Each row comes from the steps of one walk. Every step used is in the known rows, and no mark comes twice. Write the walk behind each row, first mark first.
In the rows, zero is written as 128.
Known rows
N/W: [161 139 122 117 124 113 120 138 157 134 121 147 121 123 134 138 126 140
 139 136 135 103 156  98 110 122 114 135 127 116 135]
K/C/V/W/N/Y: [109 139 121 121 110  94 172 158 221 170 142 138 109 136 121 166 141 143
 114  67 148  71 210  91  59 117  88 101 141  61 145]
D/S/V/W: [ 95 153 147  85  74 159 118 130 129 153 125 156 129 142 109 166 122 112
 130  81 123  87  89  47 108 143 123 127 117  89 106]
N/Y/V/M: [134 149 144  75 134 120 131 116 142 164 136 148 112 125 108 125 149 155
 107 127 162 110 135 143 129 117  80  88 139  95 123]
H/M: [157 127 103 120 107 129 112 127 110 161 150 120 108 124 119 143 139 138
 135 135 132 129 201 110 153 126 146  76 126 155 146]
Y/V/M/H: [137 126 141 102 157 120 135 126  86 148 161 122 101 122 118 103 148 116
 111  94 152 116  51 166 150 121  90 112 166 129 111]
P/V/M: [157 116 132  73 126 124 120 121 110 156 140 132 124 127  93 113 152 137
 155 168 138 133  82 139 160 139  73 130 130 126 119]
P/V/W: [130 118 135  86 127 126 131 115 128 155 137 133 128 127 112 128 141 111
 143 143 128 146  86  91 123 141 119 120 128 103 109]
H/D/S/V/M: [115 149 150  68  84 155  93 151 147 143 131 166 104 142  73 188 127 130
 152 111 142  56 162  73 148 130  87 111 101 151 130]
K/C/V/S: [ 85 123 110  91 116 132 140 139 172 121 141 119  98 127  77 169 145 142
 143  80 150  83 188  81  80 111 104 140 142  75 125]
W/N: [157 126 128 157 120 117 153 143 146 131 130 122 130 133 145 106 142 121
 113 106 107 101 135 173 121 140 139 125 133 144 144]
Y/N/W/V: [228 137 114 131 101 139 133 142 158 122 113 156 139 110 125 157 159 106
  98  91 116  82 113 131  96 132 100 123 134 137 122]
V/S/D/H/M: [128 126  89  61 112 159 106 131 116 147 158 132 104 131  96 196 149 129
 169 139 113 137 124 128 127 135 138  55 127 220 125]
C/V: [115 130 135 131  85 133 122 135 127 127 134 117 108 125 114 133 131 109
 166 112 148  97 163  74  98 120  86 117 125 107 127]
Y/N: [155 111 115 142 100 126 143 136  90 129 132 121 145 121 113 164 138 115
 102 102 119 111  85 166 119 132 135 122 135 157 136]
M/H: [138 122 118 146 130 114 140 147  91 126 147 123 113 130 138 133 121 117
 129 108 129 132  97 137 140 116 120 135 151 141 116]
H/D: [120 126 138 124 141 128 114 143 165 116 133 139 106 128 111 164 122 120
 136 132 136 110 208 105 132 119 139 100 110 171 142]
M/H/D/S/V/J/F: [151 126 145  73  62 135 112 166 116 124 140 145 100 141  99 190 120 120
  96  41 130  72 151 102 141 105 105  46  98 155 105]
S/D: [110 132  99 107 126 150 137 136 175 125 136 131 127 122 145 153 133 122
 131 156 116 167  97 159 121 139 113 119 124 143 125]
D/S/V/M/H: [131 144 130  91  71 142 117 155  73 153 147 149 109 144 102 160 126 126
 145  83 135  77  54 107 155 127  69 147 141 122 103]
N/Y/V: [144 145 141 112 117 140 143 125 160 142 114 144 113 121 132 144 137 120
 105 130 148 110 190 118 113 117 110  89 139  97 122]
M/H/D/S/V/C/K: [135 126 108 111  35 104 107 182 158 143 136 164  60 144 118 174 116 131
 179  34 135  52 151  73 140 107  92 105 121 154 117]
K/C/V/J: [107 115 128 104 120 133 135 146 177 125 128 117 127 130  89 119 146 136
 128  88 152  79 184 110 103 121  66  72 135  76 129]
M/H/D/S/V/C: [145 139 123 115  66 149 108 180 117 130 143 172  74 138  96 171 122 116
 155  65 124  47 177  90 158 106  85  83 122 169 112]
H/D/S/V/W/N: [117 148 156 109  81 146 128 160 182 145 131 161 108 146 109 180 131  97
 124  65 111  44 175  67 103 146 146 100 105 148 137]
D/S/V: [130 146 137 110  54 176 118 143 128 134 106 150 126 138 115 171 122 103
 142 109 119  74 139  71 127 138 104 139 118 113 115]
W/V/C/K: [165 131 106 119  98 100 118 128 199 135 125 152 101 126 143  74 159 155
 140  53 125 117  94 138 123 124  91 110 125 111 106]
W/V/P: [126 145 153 120 121 157 121 113 158 119 129 155 132 128 125 106 166 118
 115  75 115 121 141 135 118 130  90 117 131  97  95]
J/V/S/D/H/M: [137 109 133  39 110 169  97 128 132 141 172 124 102 134 116 197 144 119
 125 133 108 154  94 136 118 126 108  43 111 213 121]
S/V/M/H/D: [125 147 138 110 129 140 112 156  95 134 156 147  94 132  84 156 123 155
 143 119 146 109 133 114 158 115  92  92 134 181 120]

Write each row's walk
[166 142 120 147  99 101 159 153 165 146 124 143 125 137 145 136 135 150
 109 117 118  99 191 161 110 125 123 106 129 126 143]
W/N/Y
[165 140 143 117 141  92 153 167 160 154 161 148  77 132 118 146 149 130
 100  88 151  68 193 176 137 109  95  61 149 167 141]
W/N/Y/V/M/H/D
[109 151 150  86 136 123 140 111 162 163 133 150 117 124 126 141 138 130
  93 103 151 123 140  95  93 120 127  76 139  77 112]
N/Y/V/W
[131 116 128 115  97 113 117 179 145 123 146 147  83 144 123 208 111  74
 144  82 133  64 179  83 145 111 119 130 122 166 129]
M/H/D/S
[244 124 126  84  95 113 129 130 147 124 124 146 151 110 115 135 171 142
  43  39 118  94  80 177  94 120  96  52 108 125 111]
Y/N/W/V/J/F
[121 121 132  78 115  94 105 170 127 146 168 151  84 148  98 193 123 108
 147  78 148  64 124 108 162 112  91 130 123 164 129]
V/M/H/D/S
[142 132 175 100 115  93 149 138 182 163 158 141 126 144 159 138 132 148
  53  82 116 126 109 148  82 120 112  80 112  95 129]
J/V/W/N/Y
[ 86 146 160  96  56 177  98 148 152 127 122 173 108 145  91 202 131 106
 151  78 124  54 231  60 124 126  99 103 103 124 116]
H/D/S/V/P
[227 124  88 120  65  82 125 145 189 144 121 164 112 114 133 120 167 154
 126  32 122  75  78 151  96 122  84 108 133 126 123]
Y/N/W/V/C/K
[142 147 123 104  50 165 110 144 116 142 121 165 112 135 103 127 135 133
 146  80 115  61 126 104 143 127  81 106 117 114 109]
D/S/V/C
[102 122 129 130 134 110 164 148 200 155 148 118 114 131 120 133 148 114
 117  58 137  75 156 105  69 132 107 118 144  82 146]
K/C/V/W/N
[122 122 139  99  98 128 106 159 182 124 127 153  99 141 111 203 119  84
 146 104 133  60 208  72 132 122 127 125  99 152 140]
H/D/S
[128 115 101 116  94  72 119 132 160 150 136 136 100 132 137  89 136 175
 156  68 135 122  93 145 127 118 111 116 126 116 127]
V/C/K
[166 110 121  91 125 110 131 141  72 154 160 126 107 130 104 119 145 126
 156 147 140 138  51 150 171 126  65 136 153 138 107]
P/V/M/H
[131 144 144  87  54 172 113 143 121 129 108 148 143 144  95 131 135 128
 126  90 117  64 123  98 134 142  93  81 113 103 105]
D/S/V/J
[101 111 123  76 107 105 118 188 181 147 168 141  64 143  79 223 127  92
 164  57 173  23 195  62 131  99  40 134 134 119 140]
K/C/V/M/H/D/S
[171 143 142 142 110 129 168 139 176 145 116 138 115 125 149 120 150 114
  90 109 127  85 197 162 104 128 121  84 144 114 137]
W/N/Y/V
[173 141 101  75  96 158 145 142 161 162 146 142  90 128 118 190 171 115
 130 120 113  96 193 161 103 135 128  14 143 208 135]
W/N/Y/V/S/D/H/M
[170 117 126 118 119 142  97 129  78 159 136 127 117 133 110 165 132 104
 166 139 128 100 162  95 151 129 125  58 129 218 141]
D/H/M
[221 134 118 108 130 103 118 170 142 130 159 166 101 116  94 183 157 124
 108  70 139  68 111 145 130 112  74  99 140 189 127]
Y/N/W/V/M/H/D
[166 109 137  87 109 138 127 129 122 129 120 126 140 130  99  91 153 128
 138 153 122 125 121 141 149 142  90  72 124 118 108]
P/V/J
[124 131 118  93  33 119  96 161 195 144 118 169  77 142 107 167 123 143
 177  55 134  50 182  62 130 118  99  99  98 141 129]
H/D/S/V/C/K
[ 94 148 152 101  45 178 113 131 113 139 117 162 130 145 106 166 137 112
 145  72 116  71 148  83 120 135  88 133 121  83 102]
D/S/V/P
[162 132 152  62 111 112 138 113 150 145 124 134 125 121 123 121 149 155
  48  81 149 123 156 164 111 104 106  17 113  88 110]
N/Y/V/J/F
[131 171 139 130  90 129 158 140 149 163 127 157 132 138 127 138 132 168
 102  99 116 108 148 109  88 136 128  83 130 103 122]
S/V/W/N/Y
[197 153  89  51 113 171  96 137 187 137 140 167  97 119 108 190 169 122
 165 130 110 109 152  92 105 135 102  59 126 202 111]
N/W/V/S/D/H/M
[ 88 150 155  80  86 159 103 145 166 143 129 167 107 142  93 204 117 103
 139  86 131  69 169  23 113 133 135 101  99 131 120]
H/D/S/V/W
[133 136 144  99  69 154 110 179 122 116 131 154 105 147  90 173 121 108
 135  74 127  49 172  84 150 121  97  58 118 156 107]
M/H/D/S/V/J
[178 113 115 104 108 132 124 130 117 143 133 143 110 121 106  87 154 134
 158 144 119 121 127 148 157 127  78 100 128 130 112]
P/V/C
[176 158 122  82 122 134 118 127 188 109 123 164 110 120 109 132 161 150
 124  91 121  94 149  94  90 123 120 137 129  96 100]
N/W/V/S
[ 96 126 114  69 135 159 121 132 133 114 135 140 124 135 105 181 137 121
 163 132 108 136  49 144 102 137 120 108 129 193 108]
V/S/D/H
[ 98 145 143  98  87 142 114 165 130 143 148 162  92 144 103 208 110  93
 139  64 132  72 137  33 124 121 127 106 123 143 108]
M/H/D/S/V/W
[ 71 120 136 116 110 141 135 134 172 136 139 130 113 130 100 156 148 122
 147  71 150  82 207  95  89 113  60 125 142  56 127]
K/C/V/P
[ 91 152 151 124  87 177 121 117 100 131 123 149 136 132 106 128 141 147
 135 101 120 120 148 116 117 131 100 107 132 102 104]
S/V/P
[124 166 147 100  55 131 135 170 203 159 125 182 103 151 110 213 123 125
 120  75 121  40 231  55  93 130 127  76 101 127 135]
H/D/S/V/W/N/Y
[108 124 142  81  69  98  99 177 128 144 175 141  64 145  84 198 127  91
 185  60 167  31 159  53 131 103  47 119 120 141 128]
C/V/M/H/D/S
[133 138 137 122  68 159 116 178 126 121 129 156  87 141 109 213 109  85
 151  93 128  62 187  56 144 117 108 118 123 165 116]
M/H/D/S/V
[137 144 158 133  98 130 161 128 165 151 128 150 118 132 140 115 167 125
  91  72 124  81 210 174  97 124 106  77 146  87 125]
W/N/Y/V/P
[228 134 124 108  98 133 128 142 153 116 115 155 156 116 104 120 172 131
  83  73 114  74  98 161 104 136  87  63 129 127 113]
Y/N/W/V/J
[150 112 159 100 122 128 110 128 136 133 157 136 114 129 135  86 138 148
  89  94 119 131  91 171 135 108  74  80 111 124 118]
J/V/C
[106 136 141  94 100 113 110 127 111 148 157 122 108 129  89 116 143 144
 167 105 162  95 111 100 115 121  58 116 126 105 128]
C/V/M
